In the rows, zero is written as 128.
Known rows, with every way that one mark hangs from another
vositi{fanurog{vide} zizod{luru momi}}: [ 91  68 113  91 120 141 128 146 124 122 106 119 129 100  99 119  79 205
 136 210 146 164 129  70  89 160 164 127 158  71  74 147  98 113 158 103
 115 109 117 106 150 142 170 132]
mari{zeme{vide{girevov{luru{lirez}}}}}: [121  89 122 107 103 142 170 140 113 143 123  70  94 130 121 107 126 167
 141 214 196 157 123 115  80 104 173 158 135 132 100 170 131 126 147 135
 173 126 131 100 130 115 153  74]
mari{zeme{vide{fanurog girevov{luru{lirez} tisudef}}}}: [116 110 139  89  92 137 183 146 108 151 140  72  92 135 127 130  92 168
 145 228 199 165 118 117  78  95 168 165 144 140 109 179 137 123 141 144
 175 119 121  90 129 113 153  68]
tisudef{girevov{luru{lirez{binef} zizod{momi}}}}: [134  61 129 171 115 141 170 136 130 144 108  81  91 120  96 107  81 131
 154 190 175 119 132 118  91 127 147 154 152 104  78 174 148 104 121 129
 110 107 110 109 159  91 172  82]
zizod{luru{girevov lirez} momi vositi}: [ 90  52  82 151 120 137 152 127 123 141 110  91 135 121 117 113  68 195
 133 180 148 143 125 103  95 140 146 145 141  72  78 189 134 105 109 123
 135  88  93 122 141 156 183  86]
luru{girevov{tisudef} lirez zizod}: [125 103 103 171 103 140 177 115 131 144 104  65 120 126 126 115  63 138
 127 166 172 140 131  97  80 135 160 171 142 109  72 172 124 118 120 144
 102 121 138 112 136 119 160  59]
fanurog{momi vide vositi{zizod{luru}}}: [ 82  78 135 102 130 139 158 149 111 106  89 133 149 134  94 119 112 224
 124 169 163 178 124 122  84 133 163 152 140  85  81 162 119 112 156 105
  90 110 123 104 165 168 147  91]
zizod{luru{lirez{binef}} momi}: [122  76  99 118 112 138 155 145 132 132 107 101 108 128 103 118  88 181
 144 194 157 135 134 122 100 127 142 141 135  85  83 156 142 106 115 113
 141  93  97 114 160 101 170 116]
mari{zeme{vide{fanurog{vositi{zizod}} girevov{luru}}}}: [104  81 130  87 121 140 149 146  96 124 126 102  95 129 110 110 133 193
 146 228 200 170 109 125  73 117 160 158 142 145 118 224 116 119 158 125
 151 137 124  85 130 118 153  77]
zeme{vide{fanurog girevov}}: [122 113 127  75 110 143 138 131 113 128 131 103  91 148 110 100 119 178
 139 215 178 171 134 123  91 116 176 165 114  97 102 165 112 128 147 120
 130 135 127  98 152 115 159  87]
zizod{luru{lirez} vositi{fanurog{momi}}}: [ 90  77 103 102 110 146 165 145 115 129 109 111 148 109  86 113  91 202
 123 178 153 152 132  72  92 131 136 142 153  83  64 172 132 112 108 113
 121 102 110 102 153 154 172  76]
fanurog{momi vide{girevov}}: [113 109 139  95 109 131 153 139 110 113 109 114 124 155 109 125 115 185
 137 182 161 181 141 126  90 109 179 166 119  85  86 121 119 117 143 110
 110 132 127 104 164 147 149  89]
zizod{luru}: [110  94 111 106 118 131 129 143 135 126 109 102 116 131 111 108 122 190
 121 184 148 158 125 122  95 127 158 142 116  86  92 157 119 110 108 126
 138  95 125 112 152 139 157  99]
zizod{vositi{fanurog{momi}}}: [ 97  85 109  99 113 134 130 138 120 117 113 115 133 115  90 109  96 173
 123 181 153 156 136  84  94 125 140 139 139  89  68 169 115 112 107 115
 119 133 124 104 159 150 164  87]
vositi{fanurog}: [125 105 106  94 105 136 128 131 132 125 112 101 110 112 100  99 114 154
 124 188 153 151 141  79  89 140 154 142 131  95  71 164 102 114 112 119
 128 135 143 103 152 123 162 106]
luru{lirez{binef} zizod{momi vositi}}: [123  54 102 155 118 145 156 145 128 131 104  94 105 125 103 110  79 154
 146 184 164 128 131 114  94 133 142 148 139  90  72 192 134 107 128 121
 114 125  98 112 154  99 173  89]
girevov{luru{lirez zizod{vositi}}}: [104  51 118 155 116 145 170 145 132 139 106  75 117 121 116 102 109 154
 126 171 165 149 115 105  84 129 151 147 144 106  76 202 134 107 120 142
 107 113 126 111 138 140 163  60]
fanurog{momi vositi}: [109  98 123 110 115 131 151 139 116 107  99 118 119 145  95 112 110 175
 127 158 165 169 139 130  92 111 147 157 120 103  80 179 127 113 107 121
 110 128 134 107 163 156 146  96]
girevov{luru tisudef}: [110  98 134 117 101 124 142 142 145 134 124  81 110 129 126 131  89 147
 119 192 168 165 116 120  86 106 157 142 135 119  90 167 127 110 108 146
 136 100 145 113 152 133 148  96]
luru{girevov{tisudef} lirez{binef} zizod{momi vositi}}: [117  69  90 190 107 142 164 125 129 143 119  75 122 118 113 130  35 142
 140 181 174 123 123 107  93 132 141 158 157  96  70 202 134 111 128 133
 114 114 100 116 147  95 174  69]
zizod{luru{girevov{tisudef} lirez} momi vositi{fanurog}}: [ 88  73  86 141 103 141 152 126 123 147 132  88 145  98 109 133  26 188
 127 198 155 142 125  61  94 146 141 136 172  80  59 207 125 106 110 125
 135  86  97 114 139 149 183  89]
girevov{luru{lirez{binef} zizod{momi vositi}} tisudef}: [111  52 123 168 106 144 168 154 138 142 124  72 113 119 116 142  51 144
 143 192 181 133 116 112  92 116 137 141 163 113  74 205 148 100 127 142
 119  99 103 113 152 103 168  85]
zeme{mari vide{girevov}}: [116 105 124 104 108 154 126 122 128 125 130  94 109 131 108  96 115 176
 130 206 161 172 151 128  90 114 200 156 111  95  89 158 110 142 182 121
 120 139 137 109 149 123 143  97]
fanurog{vide}: [118 106 129 106 112 130 139 137 130 119 102 105 111 144 123 104 127 171
 124 176 149 169 137 123  89 132 182 156 117  82  82 140 113 117 149 123
 125 130 138 110 163 138 149  94]
zizod{momi vositi{fanurog{vide}}}: [ 93  69 119 106 114 134 124 143 121 116 120 112 121 113 108 116  82 182
 134 190 144 166 141  82  94 147 166 133 148  69  61 179 110 111 151 112
 130 130 112 110 164 156 173 118]
zizod{momi vositi}: [100  62 107 118 124 131 115 145 132 124 111 103 108 127 112 118  86 169
 133 187 144 156 131 123  99 130 150 133 123  84  88 185 125 108 107 121
 137 118 112 123 153 151 167 116]
vavik{momi}: [126  89 111  96 118 133 126 133 141 123 100 106 110 136 123 114 114 159
 124 180 141 162 143 131  88 125 164 153 123  96  92 156 149 108 117 130
 133 120 146 106 151 129 152 105]

Rows
[126  64 131 179 117 142 171 134 125 141 113  83 112 119  96 100 111 140
 127 180 177 123 119 119  93 130 147 155 155 104  77 208 144 101 125 133
 109 106 112 108 157  96 173  35] -> tisudef{girevov{luru{lirez{binef} zizod{vositi}}}}
[122  57  63 132 114 149 155 114 130 139 113 103 130  89  92 108  67 175
 147 209 166 113 126  66  93 160 131 140 165  84  69 169 114 107 134 104
 118 108 104 101 142  75 181 104] -> vositi{fanurog zizod{luru{girevov lirez{binef}} momi}}
[122 129 128 100 101 133 134 139 115 133 135  74  99 134 122 132  93 172
 133 216 194 164 127 124  84 103 175 151 121 128 106 165 114 133 144 135
 177 128 129 105 138 113 150  86] -> mari{zeme{vide{girevov{tisudef}}}}
[ 96  73 138 155 109 136 139 152 141 132 123  75 123 118 126 130  81 154
 119 184 171 160 106 112  88 117 152 138 147 112  81 204 125 107 121 150
 116  99 130 116 143 140 157  72] -> girevov{luru{zizod{vositi}} tisudef}
[125 108 104 167 104 134 141 117 133 134 111  73 122 126 125 118  70 142
 126 174 169 143 128 104  87 131 161 161 135 105  75 171 112 120 120 142
 105 121 140 114 138 121 158  73] -> luru{girevov{tisudef} zizod}
[105  89 118  78 121 138 150 146  96 108 104 117 105 133  90 105 113 194
 145 198 194 164 129 131  77 116 151 156 130 134 107 174 119 130 154 118
 136 156 124  87 144 134 150  87] -> mari{zeme{vide{fanurog{momi vositi{zizod}}}}}
[ 99  67  90 143 116 139 162 126 133 143 105  86 132 109 117 135  31 180
 135 198 162 140 113  93  88 142 144 140 155  92  91 162 125 112 117 125
 114  91 112 114 126 129 171 100] -> vositi{zizod{luru{girevov{tisudef} lirez} momi}}
[116  77  69 144 106 145 158 115 123 136 123  97 142 100 101  99 105 184
 120 188 161 121 121  72  98 149 140 149 153  80  59 205 124 105 124 113
 139 103  96 101 155  94 179  61] -> zizod{luru{girevov lirez{binef}} vositi{fanurog}}
[ 95  53  90 122 130 144 173 126 109 135  99 116 125 122 103 109  71 203
 146 191 158 152 121 106  83 153 142 158 155  92  94 212 129 104 120 112
 105 106 102 104 134 144 176  93] -> vide{fanurog{vositi{zizod{luru{girevov lirez} momi}}}}
[104  71  87 161 105 136 160 130 131 146 126  85 135 118 116 139  42 184
 135 194 166 130 117 112 100 127 137 146 156  82  75 194 142 104 119 125
 145  76  83 119 154 108 178  84] -> zizod{luru{girevov{tisudef} lirez{binef}} momi vositi}
[111  71 110 149 118 144 165 139 126 136  97  87 117 128 110  97 105 160
 122 165 156 145 128 106  87 141 158 155 134  93  76 196 126 113 122 134
 105 125 122 111 139 137 166  60] -> luru{lirez zizod{vositi}}
[120 128 137  84 101 129 147 139 119 136 130 101 102 150 121 136  88 166
 132 211 160 170 124 126  88 111 162 160 127 104 108 173 120 109 105 128
 137 116 125  96 146 123 155  82] -> vide{fanurog girevov{tisudef}}
[128 111 116  96 111 134 130 137 112 129 123  86  92 137 116 108 130 175
 136 212 185 158 132 123  87 111 176 156 114 117 104 158 111 129 145 126
 175 137 124 105 139 112 154  89] -> mari{zeme{vide{girevov}}}
[104  77  98  90 114 149 167 137 119 131  94 113 141 100  81 108  88 189
 130 190 161 144 129  65  82 144 134 139 156  92  76 138 121 117 119 106
  95 115 126  96 143 131 163  91] -> vositi{fanurog{momi} zizod{luru{lirez}}}
[140  89 132 142 109 136 175 128 131 141 114  87  99 124  97 101 118 132
 131 187 174 129 129 130  92 118 152 158 142 110  88 170 144 102 116 125
 132 108 123 103 162  88 160  64] -> tisudef{girevov{luru{lirez{binef}}}}
[107  85 136 109 104 154 134 125 130 133 140  84 106 125 116  99 121 172
 133 211 170 173 136 126  86 102 195 153 125 111  91 166 120 135 182 129
 122 124 138 109 148 123 140  93] -> zeme{mari vide{girevov{luru}}}
[101  53 112 144 123 137 120 150 129 127 105  92 109 128 110 115  78 166
 139 181 151 151 128 112  94 137 149 138 130  84  78 188 122 109 117 127
 112 123 111 125 146 149 173 106] -> luru{zizod{momi vositi}}
[ 99  38 134 171 125 140 164 142 119 145 108  80 105 116 102 107  68 150
 140 181 163 139 123 109  88 134 149 144 156  94  76 208 146 101 114 135
 105 104 110 118 143 150 179  70] -> tisudef{girevov{luru{lirez zizod{momi vositi}}}}
[105  91  99 139 113 129 136 123 138 135 114  93 142 111 119 127  74 178
 117 193 163 146 107 106  86 138 151 140 143  94  94 163 108 115 121 127
 116  89 131 113 131 122 160  82] -> vositi{zizod{luru{girevov{tisudef}}}}
[114  83 111  94 107 153 179 141 118 119  99 123 146 107  81 113 101 198
 135 193 168 143 131  77  87 143 149 150 164  85  63 125 119 115 168  98
  98 118 115  86 167  99 161  85] -> vositi{fanurog{momi vide} zizod{luru{lirez{binef}}}}
[114 112 133  81 104 136 151 132 104 114 116 121 129 133  96 121 109 182
 138 192 163 175 144  83  86 124 171 162 138  84  70 130 105 116 145 105
 112 140 127  96 166 139 154  94] -> vositi{fanurog{momi vide{girevov}}}
[107 128 155 113 107 131 158 144 114 115 120 104 120 150 120 139  96 187
 119 182 168 189 130 128  88 121 182 169 136  98  82 205 116 113 150 126
 119 119 131 103 165 152 147  82] -> fanurog{vide{girevov{tisudef}} vositi}
[109 103 149 105 100 139 192 146 109 138 129  95 108 144 120 133  88 171
 132 196 177 178 115 121  81 110 154 171 152 126  98 233 144  99 111 135
 126 106 124  89 145 137 153  66] -> vide{fanurog{vositi} girevov{luru{lirez} tisudef}}
[116 108 128  79 106 154 133 125 116 129 136 104 103 139 108  94 118 185
 141 219 157 179 147 133  86 112 198 162 112  97 100 164 116 140 177 120
 125 143 127  98 149 120 146  92] -> zeme{mari vide{fanurog girevov}}
[101 110 158  95  90 133 162 142 113 126 135 106 136 126 111 149  73 170
 136 200 176 182 129  83  85 104 168 153 160 107  67 139 118 115 146 125
 115 116 136  95 161 146 147  89] -> vositi{fanurog{momi vide{girevov{luru tisudef}}}}
[142 115  94 151  95 135 173 114 135 143 116  78 118 128 121 123  78 133
 127 181 176 128 129 116  93 124 156 169 138 106  79 165 130 115 122 133
 128 117 128 104 153  76 158  66] -> luru{girevov{tisudef} lirez{binef}}
[ 85  65 130 106 133 141 142 148 107 115 106 126 127 132 103 130  95 230
 137 202 158 180 121 118  87 144 165 144 147  77  93 197 115 105 158  99
 109  99 106 105 152 156 163 115] -> fanurog{vide{girevov} vositi{zizod{luru momi}}}
[113  91  89 163 103 139 163 125 131 143 125  85 142 120 118 127  77 179
 116 182 169 130 115 115  99 127 143 153 149  89  78 200 137 104 121 130
 139  80  98 110 151 100 170  52] -> zizod{luru{girevov{tisudef} lirez{binef}} vositi}
[ 97  85 152 111 108 140 206 140 101 121 109 109 129 154 106 124 113 188
 139 165 179 186 134 122  82 107 171 181 147 105  73 179 143 108 149 122
 100 121 128  99 163 162 147  69] -> fanurog{momi vide{girevov{luru{lirez}}} vositi}
[109  71  85 158 109 145 174 113 107 133 101  88 146 110  94  98  76 158
 134 163 165 135 137  58  86 146 140 166 158  93  49 182 120 116 120 123
  87 143 119 106 138 138 174  51] -> luru{girevov lirez zizod{vositi{fanurog{momi}}}}
[117 109 119  70 109 132 143 145 104 120 113 102  98 141 105 105 113 182
 151 203 186 163 141 132  85  98 164 157 117 121 103 124 123 131 140 127
 161 147 121  99 148 128 152  92] -> mari{zeme{vide{fanurog{momi}}}}
[106 125 145  78  94 153 148 132 110 129 143 101 116 141 106 130  68 183
 142 216 173 188 149 134  84  84 189 167 127 108  98 137 124 143 174 125
 110 135 124  98 155 136 136  88] -> zeme{mari vide{fanurog{momi} girevov{tisudef}}}
[ 97 107 154  94 102 131 172 149 105 124 133 114 122 154 105 147  83 182
 140 198 182 185 118 132  85  88 146 166 145 131 100 202 139 101 102 130
 119 109 122  94 156 155 145  77] -> vide{fanurog{momi vositi} girevov{luru tisudef}}
[107 100 153 114  97 159 147 137 122 141 145  76 111 128 120 119  78 171
 143 224 181 182 130 120  79  97 192 161 142 124  94 182 119 134 184 142
 103 121 130  99 142 123 141  76] -> zeme{mari vide{fanurog girevov{luru{zizod} tisudef}}}
